What can hang from each mark
j_964: j_932 j_973 j_995
j_932: j_600 j_964
j_973: j_426 j_964
j_995: j_426 j_600
j_426: j_973
j_905: j_600
j_600: j_905 j_995

Known rows, with every way that one mark hangs from another
(j_995 (j_426 j_973)): [ -9.8 -18.5 -25.9  -1.5  30.0 -24.9  27.3   1.0  20.2   6.8   1.0  30.2
   1.4 -26.4  14.1   1.1  -2.2  -9.3  28.6  -1.1]
(j_995 j_600): [-12.4  -4.8  18.0   1.4  26.1 -11.9  21.1 -18.6  -9.9  -8.7   5.0   4.8
   9.9 -34.4  20.1  13.7  -7.9  -2.1  28.3   0.4]
(j_932 (j_600 j_905 (j_995 j_426)) j_964): [ -8.2 -16.3 -20.5  26.2  38.7 -41.3  31.9 -22.5 -12.1  25.8 -11.7  19.5
  -7.7 -29.3  12.4  -0.9 -29.0  -8.9   6.4  -6.5]
(j_426 (j_973 (j_964 (j_932 j_600)))): [ -6.6  -6.6 -21.0   3.2  35.8 -37.0  17.2   2.0  35.9  30.7   2.6  20.0
  -3.8 -18.1  11.8  -6.7   9.0 -15.1   9.0   1.9]
(j_995 j_426 (j_600 j_905)): [-14.2 -13.7   1.1  12.5  12.3 -38.3  23.8 -20.6 -27.2 -20.1  -1.7   5.7
   0.1 -38.1  11.4   6.8 -21.7  -2.3  34.1  -1.4]
(j_426 (j_973 (j_964 j_932))): [ -5.4  -9.6 -24.7   1.8  30.6 -11.5  10.8   6.3  39.8  20.9   4.8  20.9
  -1.0 -20.9  10.8  -1.8  14.4 -13.8  19.2  -2.0]
(j_600 j_905 (j_995 j_426)): [-10.0 -23.3 -34.1  14.8  24.6 -13.7  21.9 -12.4  20.3  -3.2  -8.3  18.3
   0.9 -35.7  19.6   8.5 -20.7 -11.4  29.9 -10.4]
(j_932 j_600): [ -7.1  -3.6   1.3   3.6  54.1 -22.8  27.2 -19.6  16.6  14.2   4.2  19.7
   9.9 -24.5  23.4   7.0  -6.3 -11.5  20.9  -0.8]
(j_973 j_426 (j_964 j_932 j_995)): [-14.7 -11.0 -52.5   6.3  18.4   0.6  10.6   2.5  -6.7  18.2  12.5   4.3
 -10.5 -21.4  11.5  -7.5   8.5 -40.5  20.2   1.4]
(j_995 (j_426 (j_973 j_964)) j_600): [-22.2  -8.4  -5.3   3.7  12.9 -53.3  25.1   0.7 -21.4   0.5   0.2  10.4
  -1.9 -27.9  12.6   3.2   0.3  -3.4  13.8   7.4]
(j_932 (j_600 j_905 (j_995 j_426))): [-12.0 -17.9 -25.9  16.0  34.4 -46.4  29.8 -18.8  15.0  10.5  -9.3  18.1
  -1.0 -31.2  21.3   2.5 -26.1 -13.3  16.9  -4.5]
(j_426 j_973): [ -3.5 -16.5 -12.0  -2.5  42.2  -4.8  21.3  -2.6  45.2  11.3   0.1  30.4
   5.2 -23.5  17.4   6.2   0.3  -4.4  24.5  -5.1]
(j_995 (j_600 j_905)): [ -8.2 -10.7  15.1  11.4  24.9 -15.8  17.4 -25.6  -4.0 -16.2  -2.3   4.4
   4.8 -35.3  15.1  13.4 -18.5   2.1  31.4  -5.7]
(j_600 j_905 j_995): [ -4.8 -20.4 -22.1  14.0  36.2   6.0  16.7 -16.6  41.4   0.3  -8.6  17.4
   5.3 -33.5  22.6  13.9 -18.4  -7.7  27.1 -14.2]
(j_905 (j_600 (j_995 (j_426 j_973)))): [-24.2 -20.6 -26.5   6.4   1.9 -27.3  23.3   1.9  -4.1   8.6  -2.9  29.6
  -4.1 -36.3  25.4   8.1 -12.5   0.8  19.7   4.3]
(j_600 j_905 (j_995 (j_426 (j_973 (j_964 j_932))))): [ -9.7 -24.6 -50.8  15.2  10.0 -33.2  15.0   3.6  35.2  12.8  -9.6  18.0
 -11.1 -30.1   9.7  -4.6  -9.7 -14.2  17.3  -6.8]
(j_973 (j_964 j_995)): [-11.9  -1.1  -7.7   6.1  48.3  12.7  10.3  -0.9  14.9  13.1   9.3   5.2
   6.3 -21.3  29.1   8.7   4.4 -26.9  19.4  -1.5]
(j_964 (j_932 (j_600 j_905)) j_973 j_995): [  5.0 -21.5 -27.8  11.5  29.4 -14.2  11.7  -6.8  47.6  13.2  -3.8   7.7
 -10.4 -24.1  14.2  -8.9 -34.7 -20.2  23.3  -0.8]
(j_600 j_905 (j_995 (j_426 j_973))): [ -8.8 -30.1 -40.5  12.1  21.5 -28.1  23.8  -3.5  38.6   4.8 -13.3  26.1
  -5.7 -32.3  15.7   2.7 -20.6  -6.3  21.7  -9.7]
(j_973 j_426 (j_964 (j_995 (j_600 j_905)))): [-22.1 -11.3 -24.9  15.8  18.2 -21.0  16.4 -11.0 -34.1  -2.5   1.5  -2.5
 -10.0 -24.6  13.6   3.0  -8.7 -23.1  13.8   0.5]
(j_600 j_905): [ -1.2 -14.8  -8.5  12.5  44.9   7.7  15.3 -20.5  28.4  -7.1  -1.1  20.2
   7.7 -29.5  16.5  12.8 -11.2  -5.6  38.7 -13.0]
(j_973 j_964): [-12.7   0.8  -7.3   6.7  50.0   5.3  14.9  -6.9  13.6   6.1   7.4  16.3
  13.7 -22.7  21.8  16.2  14.6 -13.4  25.6  -4.7]

Rows
[ -7.2  -2.6 -17.9   4.9  30.3  10.4   3.2   3.0  20.5  19.0  12.7  -0.9
  -1.0 -23.7  21.7  -2.5   5.9 -34.0  22.5   0.0] : (j_973 (j_964 j_932 j_995))
[-10.6 -14.6   1.3   9.3  19.1 -27.2  24.5  -3.8 -30.5  19.8   0.0   6.6
 -12.9 -28.9  12.5  -7.3 -22.2 -11.4   7.9   4.6] : (j_932 (j_964 (j_995 (j_426 j_973) j_600)))
[-14.1 -18.1 -48.0   3.7  11.5 -28.2  18.5  11.8  29.5  21.5  -1.8  17.9
  -5.7 -28.4  15.4  -3.5   2.4 -19.0  13.4  -0.2] : (j_600 (j_995 (j_426 (j_973 (j_964 j_932)))))
[-17.6   1.6  10.7   6.1  32.1  -7.7  11.4  -5.1 -11.6   4.7   8.0  -7.9
   3.9 -26.2  27.2   8.6  -2.8 -20.4  13.8   4.0] : (j_973 (j_964 (j_995 j_600)))
[-25.7 -14.7 -20.6   8.9   4.9 -14.6  21.6  -5.2 -20.2   1.4   1.6  22.6
   1.8 -39.3  28.8  14.1 -12.1  -3.9  27.3   3.1] : (j_905 (j_600 (j_995 j_426)))
[ -5.9 -23.5 -55.8   3.4  18.9 -19.8  21.8  -0.9  19.0  19.2   2.0  12.5
 -14.8 -21.1   9.9 -12.6 -23.0 -30.3  17.9   5.8] : (j_964 (j_932 j_600) (j_973 j_426) j_995)
[ -6.0 -23.4 -17.3   6.8  -9.5 -41.3  11.7  -0.1   3.1   4.6   0.0  -4.4
 -21.1 -35.0   7.8 -19.3 -29.5 -20.5  22.5   4.2] : (j_964 j_932 (j_995 (j_426 j_973) (j_600 j_905)))
[-16.8  -3.6 -18.6   6.8  37.4  -6.3  15.1   2.5  -3.5   9.9   9.7   6.1
   2.6 -23.7  25.5   3.7   1.9 -29.9  21.6   2.3] : (j_973 (j_964 (j_995 j_426)))
[-12.6 -21.1  -6.2   9.3   8.6 -53.7  25.5 -11.3  -8.1 -11.3  -7.8  14.3
  -7.3 -34.5   7.4   0.3 -21.4   3.4  25.1  -0.3] : (j_995 (j_426 j_973) (j_600 j_905))
[-17.8 -13.9  -8.3  13.7  12.0 -57.7  21.6  -6.5 -16.0  -7.7  -6.8  10.5
  -6.9 -29.5   7.5   2.1 -10.7   0.9  17.3   1.2] : (j_995 (j_426 (j_973 j_964)) (j_600 j_905))
[-14.5  -7.7   1.1   2.1  29.6 -22.4  14.3   4.6  14.5  14.8   1.5   4.7
  -3.0 -22.0  22.3   1.1  -2.6 -12.8   5.7   4.1] : (j_426 (j_973 (j_964 (j_995 j_600))))
[-28.7 -14.3 -29.0  10.3   5.5 -31.5  20.1   6.9 -11.8  11.9  -1.9  26.4
  -3.5 -31.5  25.4  10.0  -2.3  -1.9  13.1   5.5] : (j_905 (j_600 (j_995 (j_426 (j_973 j_964)))))
[ -5.7  -8.8   3.2  -0.5   6.2  -4.7   7.9  -7.6   1.7   7.2  11.0 -12.5
  -5.9 -35.2  19.1  -6.7 -17.2 -25.4  25.3   4.8] : (j_964 j_932 (j_995 j_600))
[-10.5 -16.5 -24.4  13.7  36.8 -50.3  36.7  -7.7  -1.1  40.8  -8.9  26.6
  -8.6 -24.6  14.5  -5.5 -18.4  -7.9  -4.6   0.3] : (j_932 (j_600 (j_995 (j_426 j_973))) j_964)
[ -6.9 -28.2 -49.6  27.6  37.9 -28.4  34.4 -19.4  -0.6  21.0 -19.5  29.0
 -12.2 -22.2   4.7   4.1 -33.0  -1.2   2.7  -7.9] : (j_932 (j_600 j_905 j_995) (j_964 (j_973 j_426)))
[-10.8 -23.3 -13.8  11.4  11.1 -22.7  19.3  -5.9  -3.1 -18.1  -7.0   1.6
  -6.7 -32.8  16.4   4.0 -40.2  -7.9  28.4   2.4] : (j_964 j_973 (j_995 j_426 (j_600 j_905)))
[ -3.7 -21.0 -35.5  -2.9   9.4 -16.2  13.4   9.9  27.8  20.4   7.8  10.3
 -13.5 -28.5  13.8 -18.4 -12.2 -31.8  25.5   3.9] : (j_964 j_932 (j_995 (j_426 j_973)))
[-15.7 -14.5 -59.2  18.1  18.8 -38.0  20.3 -11.2  -1.3  21.2  -2.3  12.1
 -12.0 -23.0   6.9  -4.9  -0.6 -26.3   9.5  -2.9] : (j_973 j_426 (j_964 (j_932 (j_600 j_905 j_995))))
[-13.7  -1.2 -24.6   7.9  26.2 -35.2  14.8   1.3  -3.6  26.7  11.1  -0.7
  -7.4 -22.9  19.3 -12.4  -2.3 -38.9  13.4   7.9] : (j_973 (j_964 (j_932 j_600) (j_995 j_426)))
[-15.9  -3.5 -33.5   9.3  23.3 -41.1  19.6  -1.8   5.6  25.8   4.0   8.0
  -1.5 -26.4  17.9  -3.8   3.1 -26.3  11.3   3.7] : (j_973 (j_964 (j_932 (j_600 (j_995 j_426)))))
[-10.2  -6.3 -27.1  16.1  25.4 -39.0  12.3  -4.3  -0.4  20.7   5.4  -1.2
 -11.5 -24.2  15.4 -13.4 -11.2 -35.1  15.7   2.9] : (j_973 (j_964 (j_932 (j_600 j_905)) (j_995 j_426)))
[  2.6 -13.0 -14.8  10.6  30.0 -17.6  10.7 -14.2  28.7  20.9   3.9   1.0
 -10.6 -27.2  17.3 -13.8 -25.4 -30.8  21.6  -1.8] : (j_964 (j_932 (j_600 j_905)) j_995)
[-19.7  -9.4 -41.1   7.2  35.8   1.9  18.1  -1.2 -11.9  12.0   8.9  10.4
  -3.2 -18.5  19.2   3.5   7.1 -33.6  16.6  -0.1] : (j_973 j_426 (j_964 j_995))
[-15.1 -16.6  -1.7  -1.4  11.4 -36.6  22.7   1.4  -7.0   4.6   2.2   2.4
  -8.4 -31.2  21.0  -6.2 -21.2 -16.7  15.5   7.8] : (j_964 (j_995 (j_426 j_973) j_600))
[ -6.9 -10.9 -10.7  12.0  38.1   5.1  21.8  -7.6 -21.0  20.4   6.0  12.1
  -4.4 -26.9  17.5  -2.1 -15.2 -22.2  20.5  -2.0] : (j_932 (j_964 (j_995 j_426)))
[  0.9 -13.9 -26.5   2.7  32.0 -16.6  20.2  -6.9  40.6  12.0   0.6  20.1
   2.4 -24.2  11.2   0.0 -13.3  -9.9  27.5   1.2] : (j_964 (j_932 j_600) j_973)
